Every row comes from one small tree of marks. The marks that hang from a mark follow it in brackets, in alphabetical order. Every link used is in the known rows. Which tree was each row made from?
Known rows
sopev{karili zube{kufef}}: [-1.803 -3.707  1.426  0.953 -2.232  4.933 -2.041 -1.890 -3.034 -0.981
  0.752  3.302 -1.044  3.933 -1.077  0.985  0.026 -3.215  4.271 -2.413
 -1.972  1.536  5.518 -0.213  0.875 -1.020]
kufef{dadi zube}: [ 2.053  1.676  5.285 -0.500  2.704 -3.860  1.366  2.170  3.098  1.052
  0.725 -3.550  0.636 -3.042 -2.550 -0.539  3.846 -3.502  1.388  2.932
  1.980  2.018 -4.136  1.603 -0.595  0.696]
karili{sopev{mikona zube}}: [-2.497  2.111 -1.410 -0.568  1.515  2.041  0.679 -0.494 -1.370 -0.751
  0.847  1.581 -3.046  1.511  1.936  2.479  0.360 -0.518 -0.475 -2.870
 -1.830  2.460  0.069  0.824 -4.255  1.803]
sopev{mikona{lagusa}}: [-1.151 -0.532 -1.019 -1.290 -4.402 -0.062  0.752 -0.388  1.365 -0.450
  1.392 -0.429 -3.084  5.072  1.703  1.518  0.024  0.569  3.120 -1.839
  1.572  2.316  2.983 -2.135 -2.441 -0.819]
mikona{lagusa sopev}: [-3.615 -0.196 -1.970 -2.492  4.027 -1.460  1.255 -3.149  2.412 -4.013
 -0.564  1.087 -2.885  3.731  3.437  2.245  2.360  0.378 -2.384 -1.689
 -0.411  2.362  2.066  2.076 -6.051  0.234]
zube{kufef{dadi foreb}}: [ 1.235 -1.786  4.061 -0.358 -1.435 -0.840 -2.342 -2.386 -0.778  3.469
  0.458 -0.307  1.810  0.300  0.097 -1.016  0.611 -3.466  0.785  3.874
 -1.625  2.040  1.240 -3.389 -5.875  1.044]
kufef{dadi refa zube}: [ 0.937  1.074  5.887  0.248 -0.932 -5.529 -1.330  1.892  6.015 -2.632
  2.331 -2.732 -2.053 -4.203 -2.699  0.639  3.189 -5.699  1.456  3.743
  2.958 -0.163 -4.312  2.448 -2.652  1.358]
zube{kufef{refa{varu}}}: [-1.589 -2.796  0.375 -1.004 -5.167  0.417 -1.329 -2.902  0.186  0.624
  1.626  2.687 -0.827 -1.391 -1.787  3.416 -2.044 -3.576 -0.450  1.712
 -1.521 -0.571  2.358 -2.945 -2.686  0.898]
karili{sopev{mikona{lagusa} zube{kufef}}}: [-3.916  0.547 -1.550 -1.082 -0.393  3.039  1.395 -1.530 -1.359 -1.289
  1.222  2.041 -2.889  2.788  3.001  2.673  0.503 -0.938 -0.807 -1.967
 -3.330  3.929  2.304  0.457 -6.784  1.983]
refa{kufef{foreb zube} varu}: [ 2.990 -2.136 -0.285 -2.070  2.327 -2.324 -0.770  3.443 -0.543  1.685
 -3.792 -0.073 -0.072 -3.344 -1.421  0.527  4.275 -7.905  1.459 -0.917
  1.866  3.590 -0.856 -0.974 -3.171 -2.800]
kufef{refa}: [-1.195 -0.534  0.494  0.710 -3.866 -1.721 -2.696 -0.476  2.948 -3.884
  1.786  0.949 -2.643 -1.187 -0.196  1.337 -0.557 -2.294  0.160  0.705
  1.067 -2.339 -0.387  0.800 -1.865  0.687]
refa{kufef{dadi foreb}}: [ 2.041  1.408  2.870  0.356  2.449 -4.088 -4.211  2.328 -1.817  0.363
 -1.935 -3.414  0.561 -0.860  1.619 -2.406  4.525 -6.087  0.970  4.016
  1.368  3.082 -1.149 -1.265 -4.298 -1.266]
kufef{dadi foreb refa{varu} zube}: [ 5.490 -2.389  4.504 -0.390 -1.137 -5.889 -2.652  0.936  6.780 -0.857
 -1.109  0.022 -1.625 -4.302 -1.952 -1.224  3.081 -8.603  3.157  1.477
  4.158  0.955 -4.456  0.353 -7.926 -0.540]
refa{kufef{dadi zube} varu}: [ 2.601  0.876  0.485 -1.758  2.928 -4.436  0.379  3.665 -0.050  1.931
 -2.856 -2.224 -0.516 -4.626 -2.623  1.452  3.818 -7.993  1.021  2.607
  2.433  3.755 -2.158 -1.110 -0.139 -2.505]
mikona{lagusa sopev{karili zube{kufef{refa}}}}: [-5.500 -3.036 -0.868 -1.622  1.074  1.106 -0.764 -4.610  1.291 -6.084
  0.455  3.643 -4.540  6.077  2.359  3.257  2.034 -2.629  0.605 -3.328
 -1.366  2.630  5.790  2.248 -5.988 -0.092]
zube{kufef{refa}}: [-2.836 -1.913  2.178 -0.405 -5.191  0.275 -1.888 -2.482 -0.136 -0.320
  3.010  1.503 -0.433 -0.616 -1.119  3.011 -1.368 -2.552 -0.683  2.457
 -1.978 -0.717  2.480 -1.819 -2.719  1.727]
karili{sopev}: [-2.053  3.106 -2.725 -0.686  2.617  1.895  0.992 -0.900 -1.067  0.893
 -0.118  0.103 -0.062 -1.219  2.151  1.145  1.423 -0.316 -3.627  0.201
 -1.441  0.642 -3.309  1.267 -3.717  2.915]
kufef{foreb zube}: [ 2.785 -2.643  4.165 -1.123  1.733 -0.954 -0.069  1.695  2.319  0.589
 -0.787 -0.475  0.738 -1.526 -0.957 -1.835  4.071 -3.425  2.353 -2.164
  1.048  2.076 -2.547  2.170 -5.092 -0.324]
karili{sopev{mikona zube{kufef{foreb}}}}: [-2.583  0.622 -0.307 -0.995  0.367  2.712 -0.263 -1.735 -2.279  0.518
  1.172  2.149 -2.190  1.851  2.162  2.508  0.267 -1.808 -0.272 -2.314
 -2.997  3.237  1.363 -0.486 -6.775  2.403]
zube{kufef{dadi foreb refa{varu}}}: [ 1.708 -3.055  2.874 -0.304 -4.304 -1.987 -3.401 -3.102  1.298  1.459
  0.417  1.783  0.002 -1.170 -0.492  0.295 -0.625 -5.951  1.005  3.706
 -0.279  0.757  1.185 -3.910 -7.207  0.358]
lagusa{mikona{sopev{karili}}}: [-3.114  1.379 -2.764 -0.683  2.464 -2.423 -2.853 -1.062 -2.915  0.133
  0.714  1.678  0.975  1.996 -4.235  1.971  4.108  0.397  4.264 -1.173
  3.508 -2.242 -0.239 -1.158 -0.965  2.333]

Write each row's tree
[-2.829 -0.226  0.136 -1.337  5.022  0.480 -1.586 -3.674 -0.909 -2.237
 -0.307  2.753 -2.876  4.043 -0.035  3.518  1.682 -1.835  0.987 -4.260
 -0.269  0.870  2.612  1.600 -1.077 -0.064]
mikona{sopev{karili zube}}
[-2.252 -3.805  0.887 -0.073 -7.732  3.472 -3.055 -2.828 -1.479 -0.269
  2.255  4.198 -4.460  6.618 -2.233  4.632 -1.398 -4.535  7.622 -4.309
  0.433  1.454  7.139 -3.998  0.151 -1.368]
sopev{karili mikona zube{kufef{refa{varu}}}}
[-3.347 -4.033  0.394 -0.084 -6.565  4.686 -1.216 -2.386 -1.626 -1.567
  1.978  2.973 -4.113  8.999  0.518  2.426 -0.009 -2.475  7.512 -4.194
 -0.248  3.798  8.549 -2.330 -1.374 -1.863]
sopev{karili mikona{lagusa} zube{kufef}}
[-4.069 -0.581 -2.964 -2.538  2.276  0.463  0.407 -4.211  1.728 -3.000
 -0.695  1.104 -2.745  5.918  3.020  2.260  3.434 -0.739 -0.226 -2.727
  1.130  1.618  2.407  1.190 -4.172 -0.132]
mikona{lagusa sopev{karili}}
[-1.405 -5.108  2.412 -0.617 -4.239  1.801 -0.765 -1.017 -0.256 -2.757
  1.385  3.366 -4.096  6.334  1.737  1.020 -0.995 -1.565  4.747 -3.537
 -2.399  5.170  7.916 -1.489 -6.954 -1.320]
sopev{mikona{lagusa} zube{kufef{foreb}}}
[-2.897  0.475  0.009 -0.449 -1.038  2.125 -0.979 -1.834 -1.354 -0.720
  1.775  2.479 -3.096  1.441  2.109  2.937  0.040 -2.614 -0.209 -2.126
 -2.701  2.349  1.237 -0.308 -7.429  2.564]
karili{sopev{mikona zube{kufef{foreb refa}}}}
[-1.542 -0.733 -2.254 -0.782 -6.825  2.922 -0.731 -2.061 -0.004  0.881
  1.035 -0.162 -2.946  8.656  1.000  1.632  1.929 -1.064  6.478 -3.055
  3.982  1.372  3.411 -3.452  0.557 -1.276]
sopev{karili mikona{lagusa}}
[-3.003 -1.024 -1.084 -0.491  2.691 -1.639 -3.869 -1.373 -3.455 -0.949
  0.396  3.520  0.709  2.517 -3.923  1.353  3.409 -0.776  5.182 -2.189
  1.378 -0.776  2.149 -0.862 -3.753  1.794]
lagusa{mikona{sopev{karili zube{kufef{foreb}}}}}
[-1.332 -4.941  2.422  1.315 -3.982  3.686 -4.567 -2.422 -1.663 -2.670
  0.793  4.160 -1.945  3.934 -0.444  0.222  0.025 -5.225  5.002 -2.620
 -1.113  0.863  5.384 -0.338 -2.851 -1.015]
sopev{karili zube{kufef{foreb refa}}}
[-5.237 -2.805 -1.084 -1.669  2.507  1.842 -0.013 -4.509  0.264 -4.536
 -0.126  3.403 -3.709  6.336  2.635  2.811  2.341 -2.014  0.635 -3.495
 -1.730  3.414  5.946  1.873 -5.270 -0.351]
mikona{lagusa sopev{karili zube{kufef}}}
[-3.230  0.956 -0.873 -0.424  2.711  3.131  0.871 -1.024 -2.245 -0.809
  0.482  2.349 -1.011 -0.779  1.705  1.673  0.178 -1.506 -2.903 -0.612
 -4.369  2.243  0.328  1.967 -4.940  2.588]
karili{sopev{zube{kufef}}}
[-2.721 -3.767  1.736 -0.368 -4.229  1.844  0.482 -0.830 -0.480 -2.900
  2.233  2.800 -4.270  5.878  1.186  2.310 -1.756 -0.609  4.062 -2.728
 -2.611  4.677  7.765 -1.265 -4.119 -1.157]
sopev{mikona{lagusa} zube{kufef}}
[-3.592 -0.888  1.852 -1.811  5.405 -0.903 -0.487 -3.796 -0.953 -2.077
  0.949  2.929 -2.435  1.866  0.093  4.468  0.265 -0.971 -1.776 -2.498
 -3.284  1.890  3.775  1.216 -3.744  1.077]
mikona{sopev{zube{kufef}}}
[-1.128 -2.579  0.742  0.261 -2.573  0.525  0.390  0.547  1.103 -4.786
  1.004  2.409 -5.036  5.578  1.872  0.881 -0.958  0.140  4.484 -4.373
 -0.734  4.428  6.073  0.446 -3.535 -2.024]
sopev{mikona{lagusa} zube}
[-3.181  0.567 -0.737 -0.234  2.962 -2.712 -3.406 -1.235 -3.408 -0.769
  0.761  2.357  0.551  2.116 -4.329  1.831  3.315 -0.915  4.962 -0.359
  1.729 -0.621  1.651 -0.925 -2.363  2.274]
lagusa{mikona{sopev{karili zube{kufef{dadi}}}}}
[ 1.177 -0.339 -0.849 -2.088  2.217 -2.375  0.996  3.714 -0.863  1.358
 -2.661 -0.713 -0.492 -4.026 -2.548  2.538  3.227 -6.876  0.901 -0.177
  1.540  3.042 -0.776 -0.592  0.791 -2.424]
refa{kufef{zube} varu}
[ 0.292 -4.466  1.308 -0.822 -5.232  0.113 -2.983 -3.080  0.562  0.941
  0.374  3.245 -0.429 -0.684 -0.566  1.559 -1.298 -4.892  0.727  0.821
 -1.188  0.092  2.530 -3.424 -6.519  0.375]
zube{kufef{foreb refa{varu}}}
[ 2.350  1.349 -1.446 -0.609  1.805 -4.170 -1.205  2.041 -1.323  1.857
 -3.471 -1.141 -0.519 -2.816 -0.927  0.566  1.768 -6.863  0.620  3.413
  2.271  2.943 -0.683 -3.133 -0.279 -2.662]
refa{kufef{dadi} varu}
[-3.360  1.240 -0.816 -0.988 -0.067  1.945  0.987 -1.592 -1.108 -0.995
  1.155  1.329 -2.771  2.534  3.011  2.079  0.683 -1.735 -0.634 -0.518
 -2.918  4.279  1.779  0.145 -7.069  2.057]
karili{sopev{mikona{lagusa} zube{kufef{dadi}}}}
[-2.275 -4.719  0.941 -0.321 -6.311  0.744 -0.583 -1.091  1.127 -4.112
  2.094  4.316 -5.708  4.938  0.468  3.508 -2.698 -2.656  4.143 -3.202
 -1.831  3.898  7.861 -1.617 -5.285 -1.488]
sopev{mikona{lagusa} zube{kufef{refa{varu}}}}
[ 3.117 -3.895 -0.754  0.092 -3.835 -2.283 -3.757 -1.328  3.635 -2.150
 -1.821  3.750 -2.349 -1.187  0.582 -0.448 -0.779 -5.481  1.732 -1.623
  2.217 -1.183 -0.251 -1.286 -7.307 -1.177]
kufef{foreb refa{varu}}
[-3.809 -1.953 -0.814 -1.555  5.356 -0.966  1.221 -2.232  2.269 -6.905
 -0.849  2.844 -4.399  3.989  3.341  1.857  1.440 -0.122 -1.285 -3.603
 -2.012  3.411  4.264  3.818 -6.755 -0.648]
mikona{lagusa sopev{zube}}
[ 0.148  2.750  4.136 -0.635  3.432 -4.445 -1.235  4.336 -0.613  0.253
 -0.260 -4.792  0.101 -2.902 -1.386  0.106  5.677 -6.113  0.650  4.071
  1.483  3.331 -2.518  0.917 -0.147 -0.709]
refa{kufef{dadi zube}}
[ 0.325 -3.863  3.385  1.255 -1.596  3.186 -3.620 -1.989 -2.097 -0.345
 -0.112  2.619 -0.579  4.108 -0.254 -1.231  0.823 -4.819  5.255 -0.876
 -1.126  2.571  4.585 -1.233 -2.282 -1.260]
sopev{karili zube{kufef{dadi foreb}}}
[-3.099  1.475 -2.489 -0.683  0.789  2.262  1.443 -0.322 -0.446 -2.396
  0.472  1.752 -3.534  2.826  3.340  1.447  0.685 -0.262 -0.338 -2.944
 -1.969  3.451  1.045  1.600 -5.968  1.419]
karili{sopev{mikona{lagusa} zube}}
[-3.095  3.046 -3.640 -1.598 -0.598  1.787  1.765 -1.287 -0.141  0.494
  0.526 -0.137 -2.007  2.267  3.349  2.092  1.642  0.227 -1.193 -1.004
 -0.328  2.262 -1.195 -0.178 -5.419  2.132]
karili{sopev{mikona{lagusa}}}
[-0.991 -4.015  2.399 -0.113 -5.753  4.321 -3.414 -2.669 -2.954  1.183
  1.683  3.215 -3.001  7.982 -0.848  2.270 -0.021 -3.502  8.060 -4.896
 -0.019  2.947  7.179 -3.826 -1.726 -1.483]
sopev{karili mikona zube{kufef{foreb}}}
[ 2.058  1.185  5.109 -0.650  3.586 -4.641 -2.647  3.933 -0.163  0.693
 -1.464 -4.295  0.512 -2.392 -0.156 -1.678  6.445 -7.359  1.509  3.196
  1.829  3.881 -2.638  0.580 -3.980 -0.882]
refa{kufef{dadi foreb zube}}
[-2.130  0.128 -0.458 -0.379  2.817  3.052  0.073 -1.351 -2.134 -0.719
 -0.128  2.389 -0.817 -0.532  2.326  0.652  0.660 -1.931 -2.597 -1.043
 -4.090  2.551  0.155  1.825 -6.865  2.467]
karili{sopev{zube{kufef{foreb}}}}
[ 4.320 -0.508  1.484 -1.737  3.330 -4.695 -1.017  3.265  0.333  2.478
 -4.155 -1.691 -0.054 -3.971 -1.414 -0.604  4.852 -9.135  1.760  1.753
  2.898  4.401 -2.235 -1.569 -3.795 -2.898]
refa{kufef{dadi foreb zube} varu}
[ 0.671 -2.159  4.659  0.156 -4.058 -2.185 -4.189 -2.749  1.074  0.774
  1.746  0.288  0.113 -0.597  0.067 -0.260  0.177 -5.106  0.786  4.490
 -0.909  0.576  0.878 -2.740 -7.359  1.291]
zube{kufef{dadi foreb refa}}
[ 3.576 -1.030  6.904  0.218 -1.025 -5.963 -3.793  1.430  6.556 -2.021
  0.841 -2.141 -1.177 -3.436 -1.098 -2.256  4.509 -7.311  2.954  2.447
  3.481  0.595 -4.564  2.012 -8.016  0.590]
kufef{dadi foreb refa zube}
